What can hang from each mark:
Z_153: Z_226 Z_386
Z_226: Z_153
Z_413: Z_386 Z_834
Z_637: Z_892
Z_834: Z_173 Z_413
Z_892: Z_386 Z_637
Z_386: Z_153 Z_413 Z_816 Z_892
Z_816: Z_130 Z_386
Z_130: Z_816

Each row was made from one small tree. Brackets hold a mark, then the marks that hang from it, in the order of their numbers. Every link used is in the known rows. Write each row's tree.
Known rows:
[Z_816 Z_130 [Z_386 Z_892]]: [-24.5   6.0  15.6 -25.1  -1.8  -6.2  29.4  13.0 -18.8 -12.4  -1.6   1.2
   9.3  18.4 -30.1 -11.9  -9.8  -8.4  25.3   2.9   2.6 -30.8 -17.3 -20.9]
[Z_386 Z_413 [Z_816 Z_130] Z_892]: [ 27.0  10.6   7.7 -51.2  20.2 -28.1  42.9  14.4 -23.1  -6.0  -8.7  20.2
  68.8  14.3 -42.3 -28.0  -9.6 -12.6   6.1   1.6  -0.7 -44.3 -21.4 -20.2]
[Z_153 [Z_386 Z_892]]: [ 17.2  -2.5   9.4 -23.7  18.4 -18.9  34.3  13.1 -29.0   9.5   2.8  10.6
  35.7  58.2 -12.9  12.4 -26.0   3.8  10.1   4.0  -6.6  -8.0  -6.4 -20.5]
[Z_130 [Z_816 [Z_386 [Z_153 Z_226] Z_892]]]: [ 13.3   9.5  12.6 -28.2  11.9  32.7  37.9  15.6 -12.2  -0.3  -2.6  18.1
  27.0  24.5  -8.6  -2.6  21.3   0.4  -0.6   4.2  -2.3   0.8  -4.7 -12.6]
[Z_834 Z_173 [Z_413 [Z_386 Z_153 Z_892]]]: [ -9.1  -7.3  26.6 -44.3   0.3 -12.3  37.8   5.7 -32.9  13.0  -1.9   8.1
  28.9  42.7 -37.0 -20.5 -15.0  -9.6  32.3   3.7   0.5  -5.5  -8.4  -9.7]
[Z_226 [Z_153 [Z_386 Z_413 Z_892]]]: [ 32.3  -9.8   6.6 -13.4  32.6  20.1  37.9   8.2 -34.1   1.6   2.8  10.4
  41.9  17.9 -20.6  10.6 -31.7  -8.4   8.6   6.1  -5.8 -22.4  -3.3 -23.3]
[Z_816 Z_130]: [-19.8  -1.6   8.5 -32.6   9.8 -22.2  40.1  11.2 -25.9 -11.3  -1.0  -3.8
  22.7 -15.1 -18.4  -1.0 -23.6  -3.7  27.4   5.4  -2.6 -18.4 -10.5 -21.3]
[Z_892 [Z_386 Z_153 Z_413 Z_816] Z_637]: [ 10.5  -5.9   2.6 -30.4  26.7 -20.9  43.5  -3.6 -33.5  -2.0  -5.0  26.8
  48.2  39.2  -9.5 -31.9  -6.5 -23.0 -13.8  16.0  -6.0 -34.2 -17.0  -6.2]
[Z_153 Z_226 [Z_386 Z_816 [Z_892 Z_637]]]: [  8.8   6.6   1.8 -17.6  35.6   7.5  35.4  17.3 -29.6  11.0  -3.4  13.4
  55.3  69.6 -26.2   7.4   0.9  -3.9 -34.2   8.6  -0.8  -1.4  -7.7 -14.9]
[Z_413 Z_834]: [  4.4   2.1  14.9 -33.9  -0.4 -26.6  46.7   8.6 -27.4  -1.5  -3.9   9.1
  18.7   6.9 -19.6   1.9 -24.0   9.5  32.0   7.4   2.0 -15.7  -3.8 -18.2]
[Z_386 Z_153 [Z_413 Z_834] Z_816 Z_892]: [ 51.8  13.0  13.8 -56.7   6.6 -21.8  53.2  12.1 -21.3  -5.7  -9.3  43.8
  71.3  41.5 -32.9 -39.1   1.2   0.4 -16.6   0.7   4.7 -33.0 -21.8 -21.1]
[Z_386 [Z_153 Z_226] Z_413 Z_816 Z_892]: [ 36.3  11.4   7.2 -48.8  21.1   0.8  48.1  13.6 -17.2   0.9 -10.7  33.1
  85.4  37.4 -36.7 -26.5  14.9  -7.6 -43.7  -0.3   1.2 -22.8 -17.0 -16.9]
[Z_413 [Z_834 Z_173]]: [ -2.2   1.4  15.9 -38.9  -3.2 -23.9  42.0  14.1 -26.8   4.6  -0.2   4.2
  10.9  18.6 -20.8   0.5 -19.6   5.1  47.6  12.5   5.1 -22.2   0.1 -14.4]
[Z_892 Z_386]: [ -9.3  -1.1  11.3 -25.3  10.9 -25.2  29.8   4.6 -25.1   5.8  -5.0   4.3
  19.6  28.2 -10.6  -1.5 -24.3  -4.6  30.1  12.0 -10.7 -10.8  -4.0  -9.6]
[Z_130 [Z_816 Z_386]]: [ 17.7   0.6  12.6 -23.2  13.1  11.9  39.9  10.9 -19.9   0.0   0.9   8.8
   7.6  -0.7   5.2   3.6   9.4  -3.1  32.8   7.1  -5.4 -11.0  -0.6 -11.8]
[Z_413 [Z_386 [Z_153 Z_226] Z_892] Z_834]: [-16.7  11.4  28.7 -42.6   2.5  -4.4  41.0  16.2 -15.8  -0.7 -10.4  22.4
  44.4  63.1 -50.4  -9.4 -14.1  16.8  -3.9   0.6   7.2 -15.1  -3.9 -11.5]
[Z_386 Z_413 Z_816 Z_892]: [ 45.3   8.8   6.6 -47.0  20.8 -22.9  48.7   9.9 -23.4   5.4  -7.6  26.0
  68.2  30.1 -30.0 -18.7  -8.2  -9.2   4.1   1.7  -4.8 -37.5 -16.9 -16.1]
[Z_637 [Z_892 [Z_386 Z_816]]]: [ 11.2   9.4   9.2 -28.5  10.8 -14.8  32.9  10.2 -27.4   7.2  -2.9  15.2
   6.2  37.7   1.7  -7.4  -7.5   0.4  33.6   4.7   1.9  -8.6  -3.9   1.4]
[Z_226 [Z_153 [Z_386 Z_413 [Z_892 Z_637]]]]: [ 23.5 -12.3   1.5  -8.4  38.0  25.5  41.4   3.8 -38.0   0.8   4.1  10.1
  40.3  22.2 -20.6  11.2 -33.0 -13.2   2.4   9.7  -5.9 -24.6  -5.3 -20.7]
[Z_834 Z_173 [Z_413 [Z_386 Z_153 Z_816]]]: [  4.5  -8.9  26.4 -42.7   3.4 -16.4  41.5   7.4 -37.6   9.4  -2.0  11.9
  22.7  28.9 -23.2 -30.8  -1.3 -13.2  26.8   5.1   2.7  -9.0  -9.5 -10.0]
[Z_386 Z_413]: [ 18.2 -11.5   7.0 -38.4  20.2 -35.1  47.8   0.7 -29.1   3.1  -2.7   6.3
  48.5 -10.9 -21.9   2.0 -23.9 -11.8  23.1   5.3  -4.8 -42.3  -2.8 -12.7]
[Z_834 Z_173]: [ -5.2  -5.2   8.4 -33.9   7.7 -13.8  40.1  12.8 -25.4  10.6   4.2  -3.2
  12.5  18.0  -4.8   7.1 -16.4  -5.0  43.2  11.1  -2.8 -20.4  -1.1 -11.7]
[Z_834 Z_173 [Z_413 [Z_386 Z_816]]]: [  1.3  -8.2  25.3 -39.9   7.3 -22.6  38.4   7.6 -39.1  13.9  -3.0   3.7
  18.9  23.5 -29.5 -21.9  -8.6 -14.2  43.3   6.8   1.2 -14.7  -5.9  -7.3]
[Z_130 [Z_816 [Z_386 Z_413 Z_892]]]: [ 29.2   3.2  12.4 -34.4  18.1   5.4  39.0   9.9 -18.4   2.3  -2.2  15.9
  32.0   9.8 -16.4  -2.7   6.6  -8.5  29.5   5.8  -5.0 -28.1  -3.1  -9.8]
[Z_386 Z_153 Z_816]: [ 32.2   2.6   8.3 -34.4   7.0  -0.6  54.2  11.0 -23.8  -6.1  -1.0  28.3
  32.3  21.6  11.7 -22.3   6.7   1.3 -14.3   1.6  -3.1  -3.1 -20.0 -22.5]
[Z_834 Z_173 [Z_413 Z_386]]: [-14.0 -13.4  25.8 -37.6   4.9 -25.3  36.6   4.1 -38.9  14.8  -1.3  -4.5
  16.5  17.5 -33.9  -9.5 -20.3 -13.6  52.6   7.4  -0.1 -13.2  -0.2  -5.9]
[Z_386 Z_153 [Z_413 Z_834] Z_892]: [ 26.2   3.7  14.7 -52.6   3.4 -24.9  49.7   6.2 -20.9  -2.9  -7.2  31.2
  65.4  32.2 -39.7 -21.2 -16.9   1.6  -1.5   1.7   2.8 -34.4 -13.9 -18.6]
[Z_226 [Z_153 Z_386]]: [ 21.0 -12.1   6.6  -2.6  27.0  27.8  39.1   9.1 -36.6  -1.3   6.1   4.0
  15.5   7.2  -0.8  17.0 -29.2  -3.4  13.5   7.5  -6.3  -5.8  -1.2 -25.4]

Which tree is each row?
[ 11.0   3.9   4.3 -23.4  26.4 -15.7  36.8  15.9 -33.9  -2.1   2.1  15.6
  39.9  59.1 -15.3  -7.6 -15.4  -5.4  -5.2   7.4  -2.4 -16.7 -18.7 -22.3]	[Z_153 [Z_386 [Z_816 Z_130] [Z_892 Z_637]]]
[ 27.0  -0.9  11.5 -40.5  16.5 -29.0  36.9   5.1 -26.5  -1.0  -7.6  27.6
  49.1  30.9 -12.2 -33.6  -3.0 -14.1  -2.8   9.0  -5.3 -29.5 -12.8 -11.0]	[Z_892 [Z_386 Z_153 Z_413 Z_816]]
[  2.5  20.2   8.2 -41.8  10.0  15.5  41.4  22.7 -13.8 -10.7  -9.2  24.4
  60.4  37.2 -30.4 -27.3  14.0   1.3 -39.4  -0.3   3.1   2.9 -24.0 -24.8]	[Z_386 [Z_153 Z_226] [Z_816 Z_130] Z_892]
[ -8.8  -0.9   9.9 -17.4   3.0  13.9  44.1   1.3 -22.0  -4.5   2.0  17.6
  12.1  49.7  -6.4 -11.2  -1.5  -7.7  -5.3   5.3  -1.0 -20.4 -20.5 -15.4]	[Z_816 [Z_386 Z_153 [Z_892 Z_637]]]
[  7.1  14.0   0.7 -30.8  19.8  29.0  52.4  11.3 -20.1  -0.2  -6.5  29.4
  59.6  58.6 -17.6 -17.3  13.3  -2.5 -51.2   5.1  -1.6   3.9 -23.1 -17.0]	[Z_386 [Z_153 Z_226] Z_816 [Z_892 Z_637]]
[ 30.1 -16.8   5.9  -9.6  33.3  15.1  39.2   6.0 -38.6  -1.0   4.5   5.9
  31.1  -2.2 -12.0  12.7 -30.6 -11.0  12.1   7.7  -4.4 -26.4   0.5 -22.7]	[Z_226 [Z_153 [Z_386 Z_413]]]
[ 39.9   2.5  13.2 -50.9  12.8 -39.5  46.9  13.4 -30.1   3.1  -4.9  19.7
  44.8  10.2 -28.1 -23.3  -3.9  -9.7  27.6  10.1   7.0 -51.1  -6.7 -12.9]	[Z_386 [Z_413 [Z_834 Z_173]] Z_816]
[ 31.5   4.6  -0.4 -39.0  30.1 -14.6  53.7   3.2 -29.3   3.9  -6.1  25.5
  67.1  36.5 -28.9 -17.2 -11.0 -16.6  -4.8   7.2  -5.2 -42.6 -20.4 -12.0]	[Z_386 Z_413 Z_816 [Z_892 Z_637]]
[ -4.7   1.9  22.2 -39.2  12.9 -12.2  44.6  15.5 -23.1 -11.9  -3.1  20.4
  31.5  30.2 -13.6 -25.9  -7.4   1.4   3.5  -0.7   1.3 -24.5 -16.0 -16.4]	[Z_413 [Z_386 Z_153 [Z_816 Z_130]]]
[ 20.1  -0.5  13.0 -26.4   9.7  20.7  42.5  10.6 -18.3  -4.8   1.9  17.1
  10.6   5.1  11.7  -5.5  15.5  -1.8  17.0   5.2  -3.5  -6.3  -4.9 -14.4]	[Z_130 [Z_816 [Z_386 Z_153]]]
[-23.4  -0.8  14.9 -28.3  21.1  -6.6  45.2   5.0 -24.6   6.6  -2.3  10.1
  32.9  58.2 -28.4   5.6 -31.8   0.5  20.4   4.0  -6.9 -26.0  -9.1  -6.5]	[Z_413 [Z_386 [Z_892 Z_637]]]
[ 11.4   2.1   7.0 -45.6  18.7  -3.8  44.9   8.0 -16.2   3.0  -8.3  20.5
  79.0  28.3 -43.1  -7.9  -3.0  -5.9 -29.9   0.6  -0.6 -21.1  -9.3 -15.3]	[Z_386 [Z_153 Z_226] Z_413 Z_892]
[  9.5   6.7   9.4 -38.2  17.0 -31.6  30.4  10.3 -29.7   0.3  -5.1  13.5
  23.9  18.1 -18.0 -18.0  -9.8  -9.7  33.5   4.3   6.5 -30.4  -4.7   1.7]	[Z_637 [Z_892 [Z_386 Z_413 [Z_816 Z_130]]]]
[  4.7  11.7   8.7 -27.0  26.8  -3.6  27.1  26.5 -24.7   2.7  -5.4   9.5
  56.4  52.8 -37.6  -0.8   1.6  -0.2 -25.9   4.2   2.8  -1.6  -8.0 -21.5]	[Z_153 Z_226 [Z_386 [Z_816 Z_130] Z_892]]
[ 11.2  17.5   8.2 -40.4  10.6  -9.1  42.2  19.2 -20.1  -6.4  -5.9  17.5
  42.9  28.7 -23.6 -20.2  -7.4  -0.3   6.4   1.4  -3.2 -13.5 -23.8 -24.3]	[Z_386 [Z_816 Z_130] Z_892]
[ -9.5  -4.4  24.5 -35.9   7.1  -7.3  41.0   1.6 -31.1   7.4  -9.7  11.0
  46.0  27.9 -46.5 -14.4 -13.1  -4.9  -0.6  -1.6  -1.6   7.9  -8.8 -12.4]	[Z_834 [Z_413 [Z_386 [Z_153 Z_226] Z_892]]]
[ -3.2  10.3  22.6 -43.5  10.8  -5.9  42.5  18.2 -17.9  -9.0  -5.3  26.2
  43.3  55.6 -25.7 -27.8  -9.2   4.2  -2.6  -3.1   0.0 -22.1 -20.6 -16.8]	[Z_413 [Z_386 Z_153 [Z_816 Z_130] Z_892]]
[  0.0  11.5  21.2 -38.6  16.0  10.3  43.1  17.7 -15.1   2.0  -9.0  26.1
  52.4  66.7 -29.6 -15.8   1.9   6.3 -21.6  -2.1  -0.4 -12.0 -12.6 -12.1]	[Z_413 [Z_386 [Z_153 Z_226] Z_816 Z_892]]
[  2.8  10.4  10.3 -33.6   6.5 -12.3  32.3  13.4 -26.2  -4.1  -2.4  19.7
  10.2  33.3   0.6 -21.9  -2.4  -0.5  18.1   2.4   6.4  -6.6 -10.7  -3.7]	[Z_637 [Z_892 [Z_386 Z_153 [Z_816 Z_130]]]]
[  2.5  15.8  29.4 -48.5   2.6 -19.4  38.9  23.6 -21.0   7.1  -6.2  21.5
  27.7  74.9 -40.9 -19.7 -14.1   9.8  38.5   6.4   7.5 -35.6  -7.4  -8.8]	[Z_413 [Z_386 Z_816 Z_892] [Z_834 Z_173]]
[-18.4  -0.3  29.2 -41.7   2.3 -29.1  38.0  16.0 -25.5   5.7  -2.0   6.0
  11.6  43.5 -34.0  -2.2 -26.4   7.9  53.9   9.6   7.5 -38.0   4.3  -5.9]	[Z_413 Z_386 [Z_834 Z_173]]
[ 26.2   5.3  13.6 -51.2  13.5 -46.5  45.5  13.5 -30.5 -13.3  -9.0  18.4
  52.9 -13.8 -38.9 -30.9  -8.6  -9.2  18.4   6.0   8.1 -49.7 -13.4 -19.2]	[Z_386 [Z_413 Z_834] [Z_816 Z_130]]
[ 20.9   5.4   8.5 -35.1  16.8 -26.6  33.8   7.3 -30.7   7.6  -4.5  16.9
  23.0  28.2  -9.0 -12.2  -8.2  -7.4  32.5   4.8   3.6 -28.6  -2.3   3.7]	[Z_637 [Z_892 [Z_386 Z_413 Z_816]]]
[-12.6  -8.2  14.8 -29.8   8.6 -30.9  32.7   6.4 -26.9 -14.4  -1.5  -2.2
  18.3 -18.5 -31.9 -15.2  -9.1 -20.8  28.4   4.7   5.5 -56.3 -10.0 -16.1]	[Z_816 Z_130 [Z_386 Z_413]]
[ 31.4  -5.2  12.5 -33.2  15.9   7.2  43.4   7.7 -20.6  -4.2   0.6  19.4
  27.3  -4.9  -1.8 -10.0  14.5  -9.5  15.5   5.3  -2.1 -25.8  -2.4 -11.4]	[Z_130 [Z_816 [Z_386 Z_153 Z_413]]]
[ -6.9   9.5  28.9 -42.5   6.2 -32.0  41.5  18.7 -26.4 -10.7  -7.9  16.4
  24.6  27.1 -37.1 -21.6 -16.8   8.1  29.7   3.8   8.6 -35.1  -8.9 -14.2]	[Z_413 [Z_386 [Z_816 Z_130]] Z_834]
[-16.6  -8.0   7.5 -32.4  20.8 -38.7  34.2  -2.4 -36.4   6.0  -4.2   6.8
  32.1  34.4 -33.5 -11.9 -26.7 -20.8  31.4  23.3  -0.9 -47.0  -1.7  -0.3]	[Z_892 [Z_386 [Z_413 [Z_834 Z_173]]] Z_637]
[ 19.8   4.4  16.5 -44.1  12.4 -43.6  30.0  10.7 -28.5   6.0  -9.1  17.8
  38.9  33.3 -30.0 -28.9 -10.4 -12.3  30.8  15.7   0.8 -43.2  -4.1  -5.9]	[Z_892 [Z_386 [Z_413 [Z_834 Z_173]] Z_816]]
[ 22.3   0.2  11.0 -36.7  21.1 -38.0  33.3   5.2 -28.1   5.1  -9.0  17.4
  44.5  23.4 -19.3 -22.4 -11.4 -15.4  17.5  11.5  -7.1 -34.9  -8.1  -8.3]	[Z_892 [Z_386 Z_413 Z_816]]
[ 46.1 -11.1   6.0 -11.4  35.3  17.4  41.8   9.3 -38.7  -2.3   3.3  14.3
  36.2   4.3  -8.9   1.0 -18.5 -12.4   3.7   7.2  -3.2 -24.6  -4.4 -23.3]	[Z_226 [Z_153 [Z_386 Z_413 Z_816]]]
[ 11.2 -11.5   6.6 -25.5  34.8 -25.4  31.6  11.6 -32.3  10.7  -2.7   0.3
  60.4  20.6 -35.6  17.0 -10.6  -9.0 -12.8   7.2   1.6 -25.0   8.9 -12.5]	[Z_153 Z_226 [Z_386 Z_413]]
[  5.6  -7.4  19.1 -31.8   0.5 -28.7  36.2   5.9 -27.4   0.2  -0.5   5.7
  10.4  10.4 -27.3 -11.1  -5.8 -14.1  40.2   9.8   8.8 -57.0  -1.8  -9.8]	[Z_816 [Z_386 [Z_413 [Z_834 Z_173]]]]
[ -0.4   1.2   8.2 -34.0  15.4 -14.3  31.4   6.3 -26.0   6.3  -4.9  13.5
  29.2  27.2 -18.5  -5.4  -5.9  -5.2  10.7   3.7   6.5 -16.9   2.9   4.6]	[Z_637 [Z_892 [Z_386 [Z_153 Z_226] Z_413]]]
[  5.4   6.0  30.0 -47.6  -0.8 -17.2  44.0  20.2 -23.7  -1.1  -2.6  26.0
  19.6  57.3 -21.4 -28.6  -3.5   8.7  23.1   6.3  11.1 -33.0  -7.1 -10.5]	[Z_413 [Z_386 Z_153 Z_816] [Z_834 Z_173]]
[ -6.5   0.7   2.4 -18.5  23.8 -14.2  38.8   0.5 -32.9   3.3  -3.9  13.8
  22.5  43.3  -3.5 -14.7 -13.4 -14.9   7.5  17.9  -9.7 -16.0 -14.7  -6.3]	[Z_892 [Z_386 Z_816] Z_637]
[ -4.3   9.2   7.8 -35.5   7.7  17.6  43.6  12.5 -13.4   2.3  -6.1  17.2
  53.9  43.1 -25.9  -1.0  -1.3   5.6 -28.6   0.5  -2.9   7.6 -11.8 -19.2]	[Z_386 [Z_153 Z_226] Z_892]
[ 17.9   1.2   8.1 -19.1  29.9  -6.1  33.2  19.8 -30.0   8.4  -2.4   8.5
  44.2  39.0 -14.9   8.2   4.3  -0.9 -23.4   6.5   1.0  -2.7   0.0 -17.1]	[Z_153 Z_226 [Z_386 Z_816]]
[-13.5  -8.2  19.9 -29.7  12.6 -17.3  45.1  -5.0 -38.8   9.2  -6.5   6.1
  34.6  27.0 -41.7  -8.6 -28.7 -10.2  23.6   3.3  -5.9  -5.4 -10.7  -9.3]	[Z_834 [Z_413 [Z_386 [Z_892 Z_637]]]]
[ 15.9  11.5   0.1 -28.4  19.0   4.7  52.4   7.8 -26.1   3.8  -3.1  22.2
  41.2  50.4  -9.9 -10.3  -9.3  -4.2  -3.7   7.1  -7.9 -11.5 -23.5 -16.1]	[Z_386 Z_816 [Z_892 Z_637]]
[-14.7  -1.3  30.1 -44.8  -3.0 -20.2  41.7  15.7 -23.2   0.7  -0.9  15.7
  15.1  49.7 -25.5 -13.8 -17.2   9.4  33.5   6.9   9.2 -32.4  -0.7  -9.5]	[Z_413 [Z_386 Z_153] [Z_834 Z_173]]
[-17.1   8.6  29.9 -46.0   0.2 -22.4  36.1  18.7 -20.8   8.6  -4.1  11.6
  22.5  68.0 -45.0  -4.3 -27.8  10.1  49.2   7.0   6.0 -34.0  -0.8  -7.1]	[Z_413 [Z_386 Z_892] [Z_834 Z_173]]
[  4.1  -0.3  14.1 -30.4   8.3   4.0  37.2   6.4 -16.6  -1.0  -5.4  16.4
  43.5  31.8 -35.1 -13.0   9.1 -12.5 -16.8   1.5   4.0 -35.0 -10.1 -12.9]	[Z_816 [Z_386 [Z_153 Z_226] Z_413 Z_892]]
[-12.6  -6.4  25.8 -41.6   3.8 -19.8  34.7   6.1 -35.0  17.1  -3.2   0.2
  24.7  37.0 -42.9 -11.8 -22.0 -10.8  48.6   5.5  -1.2 -10.7  -4.3  -6.8]	[Z_834 Z_173 [Z_413 [Z_386 Z_892]]]
[ 12.6  -2.7   7.5 -29.2  34.2 -19.1  29.4  14.4 -26.8  14.1  -5.2   6.3
  71.2  45.6 -47.3  14.4 -12.7  -6.4 -17.6   4.8  -0.3 -21.4   4.0 -12.7]	[Z_153 Z_226 [Z_386 Z_413 Z_892]]
[-30.2   1.4  15.2 -29.8  21.5  10.8  45.3   7.7 -19.4   3.0  -4.8  15.7
  46.7  64.3 -34.1  -0.5 -13.8   2.1 -17.1   2.8  -2.1 -15.1  -9.0  -7.3]	[Z_413 [Z_386 [Z_153 Z_226] [Z_892 Z_637]]]
[ 12.0   6.5  28.7 -42.6   1.8 -18.7  49.3  14.5 -23.8  -7.1  -6.0  31.0
  28.2  46.2 -20.1 -26.5  -7.4  13.1   7.7   1.8   7.3 -26.0 -11.0 -14.3]	[Z_413 [Z_386 Z_153 Z_816] Z_834]
[-22.1  -7.5   3.2 -19.5  17.0  -9.4  39.6  -4.1 -30.9  -1.3  -0.9  13.9
  22.2  42.7  -1.0 -10.7 -19.7 -11.8  -2.4  16.7  -9.3 -10.0 -12.3  -7.7]	[Z_892 [Z_386 Z_153] Z_637]
